Each row comes from the steps of one walk. Every step used is in the known rows, and no mark comes twice. Write the walk behind each row, first mark first.
Known rows
P-V-S: [ 0.07  0.01  0.13 -0.06  0.10 -0.03 -0.04 -0.01 -0.20 -0.05 -0.15 -0.05
 -0.18 -0.27  0.05  0.02  0.08 -0.28  0.26  0.03 -0.15 -0.13 -0.07  0.10
  0.10  0.07 -0.11]
T-Z-H-P-V: [-0.01  0.08  0.03 -0.21  0.16 -0.02  0.06  0.21 -0.04  0.19  0.08 -0.07
 -0.16  0.07  0.07 -0.03  0.08 -0.16  0.01  0.04  0.00  0.12  0.04  0.02
  0.22  0.12 -0.05]
M-Z-X: [-0.10  0.00  0.09 -0.17  0.00 -0.09 -0.10  0.15  0.10 -0.14  0.02  0.00
 -0.05  0.11 -0.01  0.16  0.04  0.29  0.34  0.02 -0.08 -0.13 -0.02 -0.02
  0.18  0.09 -0.05]
T-Z-X-F: [-0.14 -0.01  0.13 -0.20  0.00 -0.06 -0.04  0.28 -0.11  0.08  0.09  0.04
 -0.14  0.26 -0.13  0.25  0.00  0.50  0.17  0.03 -0.12 -0.10 -0.03  0.05
  0.18  0.08  0.08]
X-S-L-P-H: [-0.29 -0.02  0.22  0.14  0.14 -0.07  0.01 -0.04 -0.18  0.05  0.15 -0.16
 -0.12  0.13  0.11  0.13  0.23  0.40  0.24  0.03 -0.30 -0.10 -0.16 -0.12
  0.12  0.06 -0.06]
H-S-L-P: [-0.14 -0.08  0.14  0.18  0.15 -0.02  0.06  0.01 -0.11 -0.01  0.11 -0.19
  0.13  0.07  0.06 -0.04  0.08 -0.09 -0.05  0.08 -0.18 -0.10 -0.19 -0.10
  0.10  0.03 -0.06]
X-S-L: [-0.21 -0.05  0.13  0.06  0.14 -0.08 -0.11 -0.01 -0.16  0.00  0.13 -0.02
 -0.05  0.06  0.11  0.08  0.22  0.45  0.10  0.07 -0.31 -0.18 -0.23 -0.08
  0.07  0.11 -0.02]
T-Z-H: [ 0.00  0.01  0.02 -0.29  0.08  0.05 -0.04  0.20  0.02  0.11  0.04  0.01
 -0.17  0.15 -0.15  0.18  0.01 -0.12  0.03 -0.01 -0.11  0.05 -0.06  0.02
  0.18  0.13 -0.01]
T-Z-V-S-L-P-A: [-0.19 -0.04  0.12 -0.17  0.12 -0.02  0.09 -0.01 -0.43  0.07  0.00 -0.11
  0.01  0.22 -0.03  0.00  0.23  0.12  0.23 -0.04 -0.15 -0.28 -0.21 -0.08
  0.14  0.09 -0.12]
M-S-L-P: [-0.06 -0.01  0.16  0.19  0.22 -0.06  0.05 -0.11 -0.13 -0.04  0.16 -0.18
  0.07  0.14 -0.07  0.06  0.13  0.05  0.33  0.04 -0.24 -0.17 -0.18 -0.18
  0.09  0.07 -0.04]
L-P-V: [ 0.00  0.01  0.13  0.02  0.20  0.05  0.01 -0.14 -0.18 -0.05  0.03 -0.18
 -0.18 -0.03  0.06 -0.10  0.13 -0.38  0.21  0.06 -0.03 -0.07  0.03 -0.04
  0.18  0.01  0.00]
M-Z-H-S-L-P: [-0.16 -0.05  0.07  0.02  0.05 -0.02  0.08  0.15  0.04 -0.07  0.11 -0.21
  0.10  0.08  0.09  0.17  0.12 -0.04  0.09  0.03 -0.15  0.00 -0.20 -0.09
  0.17  0.09 -0.17]
L-P: [-0.08 -0.03  0.13 -0.01  0.18  0.04 -0.01 -0.06 -0.11 -0.05  0.09 -0.13
 -0.02  0.12  0.00  0.04  0.09 -0.24  0.05  0.02 -0.07 -0.05 -0.02 -0.10
  0.15  0.02  0.02]
V-S-L: [-0.10 -0.05  0.13  0.02  0.10 -0.10 -0.03  0.04 -0.19  0.02  0.09 -0.01
  0.05 -0.07  0.00  0.11  0.10  0.03  0.04  0.01 -0.31 -0.17 -0.23 -0.07
  0.05  0.11 -0.08]
F-X-S-L-P: [-0.31 -0.10  0.19  0.08  0.13 -0.11 -0.04  0.00 -0.20  0.07  0.22 -0.23
 -0.03  0.08  0.06  0.16  0.24  0.78 -0.01  0.01 -0.20 -0.24 -0.25 -0.06
  0.14  0.09 -0.07]
M-S-L-P-V-Z-X: [-0.01  0.09  0.17  0.09  0.20 -0.16  0.04 -0.01 -0.28 -0.01  0.13 -0.31
 -0.05 -0.04  0.03  0.02  0.11  0.22  0.47  0.15 -0.14 -0.28 -0.11 -0.09
  0.19  0.11 -0.09]
H-S: [ 0.00 -0.05  0.11  0.00  0.08  0.02 -0.05  0.12  0.03 -0.07 -0.12  0.00
 -0.01 -0.07  0.05 -0.03 -0.01 -0.06  0.05  0.08 -0.11 -0.02 -0.11  0.07
  0.08  0.04 -0.05]
P-V-S-L: [-0.03 -0.01  0.13  0.04  0.13 -0.10  0.00 -0.04 -0.27  0.02  0.03 -0.07
 -0.13 -0.21  0.07 -0.03  0.15 -0.12  0.18  0.06 -0.26 -0.18 -0.18 -0.02
  0.08  0.09 -0.11]
Q-X-S-L-P: [-0.28  0.04  0.22  0.13  0.15 -0.08 -0.02 -0.02 -0.22 -0.04  0.23 -0.23
  0.10  0.32  0.13  0.16  0.19  0.65  0.11  0.12 -0.20 -0.27 -0.26 -0.14
  0.17  0.11  0.02]
V-N: [ 0.02  0.02  0.10 -0.19  0.13 -0.04 -0.09  0.02 -0.24 -0.03  0.11  0.01
 -0.01 -0.08 -0.09  0.01  0.09  0.05  0.17 -0.03 -0.08 -0.08  0.02  0.05
  0.13  0.09  0.02]
Z-H-P-V: [-0.13  0.10  0.07 -0.12  0.14 -0.01  0.07  0.07 -0.02  0.01  0.17 -0.05
 -0.02  0.01  0.17 -0.02  0.09 -0.22  0.08  0.07 -0.04  0.14  0.06 -0.04
  0.21  0.08 -0.09]
S-L-P: [-0.17 -0.05  0.13  0.09  0.20 -0.03  0.02 -0.07 -0.17  0.01  0.27 -0.14
  0.03  0.17  0.01  0.00  0.14 -0.11 -0.03  0.05 -0.19 -0.11 -0.12 -0.20
  0.14  0.04  0.01]
Z-H-S-L-P-A: [-0.31 -0.03  0.08 -0.07  0.06  0.03  0.16  0.01 -0.10 -0.06  0.12 -0.17
 -0.02  0.35  0.01  0.02  0.18 -0.06  0.13  0.01 -0.17 -0.05 -0.16 -0.19
  0.15  0.04 -0.13]
Z-M-S-L: [-0.20  0.03  0.13  0.12  0.21 -0.03 -0.06 -0.01  0.05 -0.03  0.14  0.02
  0.11  0.11 -0.03  0.03  0.14  0.22  0.03  0.01 -0.28 -0.10 -0.14 -0.17
  0.02  0.12  0.01]
L-P-A: [-0.16 -0.03  0.10 -0.15  0.13  0.05  0.02 -0.12 -0.17 -0.08  0.00 -0.09
 -0.23  0.38 -0.02 -0.10  0.18 -0.10  0.25 -0.04 -0.04 -0.13  0.01 -0.15
  0.15 -0.03  0.00]
T-Z-M-S: [ 0.03  0.04  0.10 -0.05  0.19  0.03 -0.11  0.16  0.10  0.09 -0.13  0.02
 -0.10  0.15 -0.16  0.05  0.05  0.09  0.08 -0.04 -0.13 -0.07 -0.05  0.01
  0.05  0.13  0.04]
M-S-L: [ 0.00  0.00  0.13  0.09  0.17 -0.08 -0.03 -0.03 -0.04 -0.04  0.10 -0.02
 -0.01  0.05 -0.06  0.07  0.12  0.17  0.36  0.05 -0.31 -0.16 -0.20 -0.12
  0.05  0.11 -0.03]
T-Z-M-S-L: [-0.07  0.01  0.10  0.03  0.22 -0.02 -0.07  0.13  0.04  0.15  0.05  0.00
 -0.03  0.20 -0.14  0.01  0.11  0.28 -0.02 -0.01 -0.24 -0.13 -0.16 -0.09
  0.03  0.15  0.05]

Which walk is each row?
[-0.12  0.03  0.15  0.08  0.16 -0.17  0.07  0.03 -0.25  0.10  0.12 -0.09
  0.07 -0.13  0.20 -0.11  0.16  0.01  0.06  0.06 -0.20 -0.11 -0.13 -0.06
  0.08  0.09 -0.12]
H-P-V-S-L
[ 0.01  0.01  0.16  0.07  0.15 -0.02  0.02 -0.09 -0.30 -0.05 -0.10 -0.23
 -0.13 -0.17  0.03  0.04  0.11 -0.39  0.24  0.02 -0.08 -0.14 -0.06  0.03
  0.13  0.03 -0.12]
L-P-V-S
[ 0.06  0.01  0.09  0.01  0.24 -0.04 -0.01 -0.08 -0.35  0.09  0.17 -0.24
 -0.21 -0.14  0.17 -0.13  0.17 -0.12  0.02  0.12 -0.09 -0.17 -0.09 -0.08
  0.20  0.06  0.03]
S-L-P-V-Z
[-0.04  0.06  0.11 -0.05  0.19 -0.05  0.02  0.01 -0.08  0.04  0.08 -0.03
 -0.05 -0.04  0.20 -0.19  0.13 -0.12  0.10  0.08 -0.02  0.02  0.05 -0.03
  0.15  0.04 -0.01]
H-P-V
[-0.12 -0.03  0.14  0.04  0.05 -0.06  0.04  0.15  0.06  0.05  0.04  0.03
 -0.11 -0.04  0.08 -0.04  0.03  0.19  0.13  0.06 -0.29 -0.01 -0.17 -0.02
  0.08  0.07 -0.08]
P-H-S-L
[-0.21 -0.02  0.16  0.05  0.15 -0.03  0.08 -0.05 -0.09  0.06  0.24 -0.11
 -0.13  0.15  0.03  0.03  0.11  0.03  0.16  0.00 -0.25 -0.03 -0.07 -0.20
  0.16  0.04 -0.02]
S-L-P-H
[-0.08  0.05  0.13  0.12  0.28 -0.06 -0.05  0.01 -0.14  0.04  0.14 -0.19
  0.11  0.06  0.07  0.04  0.12  0.21 -0.09  0.03 -0.19 -0.14 -0.14 -0.15
  0.09  0.11  0.03]
V-Z-M-S-L-P
[-0.04  0.08  0.03 -0.22  0.08 -0.05  0.06  0.15  0.06 -0.02  0.08 -0.06
 -0.09 -0.02  0.22  0.05  0.16 -0.09  0.24  0.02  0.01  0.11  0.04  0.01
  0.22  0.10 -0.12]
M-Z-H-P-V
[-0.05  0.11  0.09 -0.11  0.26 -0.04 -0.08  0.13 -0.09  0.13  0.07 -0.04
 -0.02 -0.11  0.33 -0.22  0.10  0.07 -0.37  0.07  0.04  0.06  0.10  0.01
  0.16  0.07  0.07]
H-P-V-Z-M
[ 0.08  0.06  0.07 -0.11  0.12  0.06  0.06  0.11 -0.17 -0.01 -0.08 -0.29
 -0.12 -0.24  0.18  0.02  0.01 -0.36  0.03  0.12  0.01  0.04 -0.05  0.11
  0.24  0.06 -0.13]
L-P-V-Z-H-S
[ 0.05  0.08  0.10 -0.09  0.20 -0.01 -0.15  0.11  0.01 -0.02 -0.09  0.01
 -0.02 -0.09  0.06  0.05  0.02  0.19  0.02  0.01 -0.13 -0.08 -0.07  0.02
  0.07  0.12  0.04]
V-Z-M-S
[-0.14  0.05  0.13 -0.04  0.12 -0.16 -0.12  0.08 -0.32  0.03  0.10 -0.15
 -0.17 -0.14  0.20  0.06  0.17  0.66  0.21  0.20 -0.19 -0.28 -0.16  0.02
  0.16  0.15 -0.06]
P-V-Z-X-S-L
[-0.05  0.10  0.04 -0.27  0.13 -0.08 -0.01  0.25 -0.03  0.09  0.19 -0.03
  0.10  0.02  0.19  0.10 -0.01  0.06 -0.18  0.06 -0.05  0.13 -0.01 -0.02
  0.20  0.11 -0.03]
V-Z-H-P
[-0.43 -0.02  0.22  0.17  0.13 -0.13 -0.03  0.00 -0.22 -0.05  0.25 -0.23
  0.14  0.24  0.04  0.19  0.18  0.57  0.18  0.11 -0.25 -0.24 -0.17 -0.16
  0.14  0.09 -0.06]
Z-X-S-L-P
[-0.13  0.04  0.10  0.05  0.28 -0.01 -0.04 -0.05 -0.25  0.10  0.21 -0.22
 -0.11 -0.07  0.21 -0.17  0.16 -0.08 -0.33  0.07 -0.08 -0.10 -0.03 -0.13
  0.17  0.08  0.07]
S-L-P-V-Z-M
[-0.26 -0.01  0.16  0.03  0.23 -0.09 -0.10  0.05 -0.28  0.17  0.14 -0.29
 -0.15 -0.16  0.24 -0.02  0.26  0.85 -0.29  0.04 -0.10 -0.22 -0.16  0.02
  0.17  0.12 -0.01]
F-X-S-L-P-V-Z-M
[-0.08 -0.04  0.15  0.18  0.18  0.00  0.08 -0.06 -0.19 -0.01  0.05 -0.25
 -0.05 -0.09  0.12 -0.18  0.15 -0.24  0.11  0.12 -0.12 -0.11 -0.14 -0.05
  0.13  0.03 -0.08]
H-S-L-P-V
[-0.04  0.06  0.05 -0.09  0.19 -0.01  0.06 -0.02 -0.28  0.07  0.26 -0.26
 -0.16 -0.08  0.15  0.05  0.14 -0.22 -0.04  0.10 -0.12 -0.04 -0.09 -0.11
  0.24  0.10 -0.05]
S-L-P-V-Z-H
[-0.12 -0.01  0.18 -0.07  0.12 -0.05  0.10  0.10 -0.28  0.14  0.06 -0.10
  0.07 -0.05  0.00  0.14  0.11  0.10  0.26 -0.02 -0.22 -0.11 -0.18 -0.01
  0.16  0.13 -0.14]
T-Z-V-S-L-P-H
[-0.18  0.04  0.17  0.00  0.10 -0.13  0.07  0.04 -0.41  0.04  0.31 -0.24
 -0.13  0.04  0.17  0.10  0.15  0.40  0.13  0.14 -0.13 -0.18 -0.06 -0.08
  0.25  0.05  0.04]
S-L-P-V-Z-X-F
[ 0.05  0.03  0.07 -0.33  0.09 -0.01 -0.07  0.06 -0.24 -0.17  0.04  0.06
  0.16 -0.24  0.08  0.08  0.19  0.23  0.40 -0.04  0.02 -0.10  0.00  0.13
  0.20  0.15 -0.06]
M-Z-V-N
[-0.16 -0.05  0.17  0.13  0.15 -0.09  0.04 -0.04 -0.28  0.01  0.14 -0.19
  0.12  0.02 -0.01  0.12  0.11 -0.09  0.02  0.00 -0.26 -0.19 -0.21 -0.13
  0.08  0.07 -0.08]
V-S-L-P
[-0.09 -0.04  0.15 -0.03  0.16 -0.04  0.05  0.07 -0.35  0.09  0.08 -0.14
  0.22 -0.05 -0.01  0.11  0.12  0.00  0.06  0.02 -0.19 -0.21 -0.23 -0.02
  0.14  0.14 -0.11]
T-Z-V-S-L-P
[-0.11  0.05  0.13  0.00  0.17 -0.13  0.01  0.00 -0.30  0.03  0.24 -0.28
 -0.08 -0.04  0.09 -0.04  0.10  0.12  0.12  0.16 -0.09 -0.21 -0.05 -0.12
  0.23  0.08 -0.02]
S-L-P-V-Z-X
[ 0.08  0.11  0.14  0.02  0.28  0.02 -0.04 -0.04 -0.14 -0.01 -0.09 -0.22
 -0.11 -0.14  0.09 -0.05  0.09 -0.09  0.14  0.04 -0.02 -0.10  0.01  0.01
  0.14  0.07  0.01]
L-P-V-Z-M-S
[-0.17  0.06  0.17  0.24  0.28  0.01  0.04 -0.17 -0.11 -0.04  0.12 -0.21
  0.00  0.04  0.04 -0.10  0.22 -0.07  0.17  0.04 -0.18 -0.12 -0.06 -0.18
  0.09  0.08 -0.02]
Z-M-S-L-P-V
[-0.09  0.07  0.18 -0.01  0.15 -0.08 -0.09  0.04 -0.34 -0.03 -0.04 -0.30
 -0.14 -0.11  0.15  0.11  0.13  0.39  0.28  0.15 -0.02 -0.23 -0.04  0.07
  0.22  0.08 -0.05]
L-P-V-Z-X-S
[-0.32  0.02  0.14  0.06  0.21  0.01  0.04 -0.14 -0.10 -0.06  0.10 -0.12
 -0.03  0.44 -0.06 -0.08  0.28  0.20  0.21 -0.06 -0.20 -0.18 -0.09 -0.29
  0.06  0.04 -0.02]
Z-M-S-L-P-A
[-0.25  0.02  0.21 -0.01  0.10 -0.06  0.12 -0.03 -0.26 -0.04  0.16 -0.09
  0.21 -0.16  0.12  0.16  0.14  0.03  0.29  0.00 -0.27 -0.08 -0.16 -0.08
  0.14  0.10 -0.17]
Z-V-S-L-P-H
[-0.05  0.04  0.06 -0.16  0.19  0.02 -0.17  0.13 -0.02  0.05  0.02  0.04
 -0.06 -0.06  0.12 -0.03  0.01  0.06 -0.38  0.02 -0.07 -0.01 -0.01  0.00
  0.12  0.09  0.11]
V-Z-M
[-0.03  0.05  0.09  0.00  0.23 -0.07 -0.11  0.08 -0.06  0.04  0.09 -0.01
  0.03 -0.02  0.05  0.03  0.09  0.32 -0.08  0.04 -0.24 -0.14 -0.16 -0.09
  0.05  0.15  0.04]
V-Z-M-S-L
[-0.09  0.02  0.11  0.13  0.24  0.00 -0.02  0.06 -0.19  0.08  0.05 -0.25
 -0.01 -0.18  0.26 -0.21  0.10 -0.04 -0.36  0.11 -0.07 -0.09 -0.10 -0.02
  0.13  0.06  0.01]
H-S-L-P-V-Z-M
[-0.11 -0.02  0.13  0.11  0.22 -0.01  0.06 -0.17 -0.24  0.01  0.20 -0.20
 -0.14  0.01  0.09 -0.15  0.18 -0.25  0.13  0.08 -0.13 -0.12 -0.07 -0.16
  0.17  0.03 -0.02]
S-L-P-V
[ 0.13  0.09  0.08 -0.15  0.21 -0.09 -0.02  0.11 -0.17  0.12  0.03 -0.07
 -0.12 -0.17  0.29 -0.18  0.07  0.00 -0.02  0.11  0.03 -0.01  0.03  0.06
  0.18  0.05  0.02]
H-P-V-Z
[-0.07  0.05  0.08 -0.11  0.13 -0.14  0.12  0.24 -0.20  0.26  0.13 -0.13
 -0.02 -0.02  0.07  0.05  0.11 -0.01 -0.03  0.02 -0.19 -0.02 -0.15 -0.01
  0.13  0.16 -0.15]
T-Z-H-P-V-S-L
[-0.20  0.03  0.14  0.13  0.27 -0.02 -0.12 -0.04 -0.33  0.09  0.11 -0.25
 -0.11 -0.10  0.31 -0.06  0.27  0.32 -0.23  0.08 -0.14 -0.17 -0.12 -0.06
  0.14  0.10  0.04]
X-S-L-P-V-Z-M
[-0.16 -0.01  0.14 -0.06  0.10 -0.06  0.01  0.00 -0.25 -0.08  0.11  0.05
  0.29 -0.23  0.10  0.13  0.14  0.06  0.12  0.05 -0.28 -0.16 -0.22 -0.03
  0.09  0.15 -0.13]
Z-V-S-L
